Each row was made from one small tree. Brackets hold a mark, then the marks that hang from it, in alphabetical order. Every link used is in the known rows. Write each row's tree.
In the rows, 128 means zero.
Known rows
(deko falis (linip mabu)): 143 108 110 113 119 170 128 128 129 132 145 104 130 101 147 144 128
(nipokiv deko): 131 126 120 112 136 148 98 91 125 123 146 105 146 95 123 144 124
(badaf fava rikoru): 87 121 129 115 132 184 113 44 121 128 162 112 124 89 82 150 104
(nipokiv (deko (falis (rikoru (badaf fava sukome)))) mabu): 149 125 107 108 128 148 114 67 122 99 157 106 130 94 123 152 139
(nipokiv (deko (falis (rikoru (badaf fava sukome))) linip) mabu): 152 128 101 108 124 159 119 93 119 105 158 100 129 96 134 149 144
(falis deko (rikoru (badaf sukome) mabu)): 81 128 113 113 114 183 111 88 126 111 160 63 119 83 104 145 151
(rikoru (badaf fava sukome) mabu): 82 128 124 112 125 180 107 115 121 119 161 71 139 73 67 139 133
(falis rikoru): 108 128 129 115 117 167 124 88 131 111 144 109 122 90 132 142 128
(badaf fava (rikoru mabu) sukome): 75 117 123 116 132 197 113 44 119 129 172 89 123 75 36 154 117
(nipokiv (deko (falis (rikoru badaf))) mabu): 159 126 109 108 123 149 110 81 122 101 153 106 135 97 142 151 137
(sukome (badaf (rikoru mabu))): 107 126 118 124 131 168 129 82 125 129 145 86 143 85 83 140 108
(nipokiv (deko linip)): 134 130 114 112 131 159 103 117 123 128 147 99 144 97 134 142 128
(nipokiv (deko falis linip) mabu): 170 122 103 108 124 152 109 104 123 117 154 105 141 103 142 151 132
(nipokiv (deko falis)): 137 115 114 113 134 161 106 94 122 123 144 99 138 96 130 148 124
(nipokiv (deko (falis rikoru) linip) mabu): 165 125 102 109 118 154 117 98 121 108 155 105 132 101 152 152 139
(rikoru (badaf sukome) mabu): 98 131 126 113 122 187 100 135 123 125 156 67 144 74 76 136 135
(deko (falis (rikoru mabu)) linip): 118 112 109 117 102 201 136 143 121 122 150 80 116 92 148 148 135

Which tree is each row?
88 130 106 109 121 167 123 77 130 111 158 86 113 92 121 140 154 | (falis (deko (linip mabu)) (rikoru (badaf fava sukome)))
162 122 108 109 123 144 113 72 123 103 153 110 134 98 141 154 134 | (nipokiv (deko (falis rikoru)) mabu)
76 129 114 110 127 174 117 62 131 109 156 83 111 88 102 143 145 | (falis deko (rikoru (badaf fava sukome)))
81 121 126 115 143 194 113 33 126 130 165 107 119 81 41 150 113 | (badaf fava rikoru sukome)
91 123 117 123 133 162 136 61 122 124 150 89 138 84 73 143 107 | (sukome (badaf fava (rikoru mabu)))
111 120 111 114 112 202 137 138 123 119 147 88 112 94 148 141 135 | (deko (falis (rikoru (badaf fava))) linip)
115 107 118 117 110 186 130 105 124 115 148 88 118 89 131 151 128 | (deko (falis (rikoru mabu)))
108 123 108 111 114 158 123 80 132 116 154 96 117 100 146 146 145 | (falis (deko (linip mabu)) rikoru)
88 131 116 111 125 180 112 77 133 112 153 81 115 89 109 141 146 | (falis deko (rikoru (badaf sukome)))
104 117 108 116 108 208 137 142 119 118 153 74 113 86 130 144 141 | (deko (falis (rikoru (badaf fava sukome) mabu)) linip)
143 119 105 113 122 156 120 104 119 116 147 102 131 99 159 146 140 | (nipokiv (deko (falis rikoru) (linip mabu)))
90 133 129 110 141 175 108 99 131 121 150 96 133 82 74 134 127 | (rikoru (badaf fava sukome))
98 121 126 118 128 207 102 74 122 137 165 85 131 76 49 150 119 | (badaf (rikoru mabu) sukome)
119 117 109 108 127 153 107 92 136 135 153 95 135 104 124 145 132 | (falis (deko (linip mabu)))
139 124 105 112 122 161 118 113 118 114 147 97 132 97 160 142 143 | (nipokiv (deko (falis (rikoru badaf)) (linip mabu)))
80 117 126 116 122 188 112 55 114 127 169 94 128 83 77 154 108 | (badaf fava (rikoru mabu))
131 119 109 113 110 180 135 132 125 117 146 98 119 97 163 139 142 | (deko (falis (rikoru badaf)) (linip mabu))
75 129 106 112 105 184 121 105 120 112 163 63 116 88 129 144 150 | (falis (deko linip) (rikoru (badaf fava) mabu))
148 117 105 112 128 154 112 110 121 125 147 101 139 101 148 146 133 | (nipokiv (deko falis (linip mabu)))
84 131 106 113 109 193 116 114 124 116 161 58 117 85 115 142 155 | (falis (deko linip) (rikoru (badaf sukome) mabu))
135 112 108 114 110 173 139 119 127 119 146 104 118 99 162 144 138 | (deko (falis rikoru) (linip mabu))
129 118 108 113 114 183 136 129 126 118 147 96 118 94 149 139 145 | (deko (falis (rikoru (badaf sukome))) (linip mabu))
123 117 108 113 112 176 139 122 124 115 148 100 117 96 158 140 141 | (deko (falis (rikoru (badaf fava))) (linip mabu))
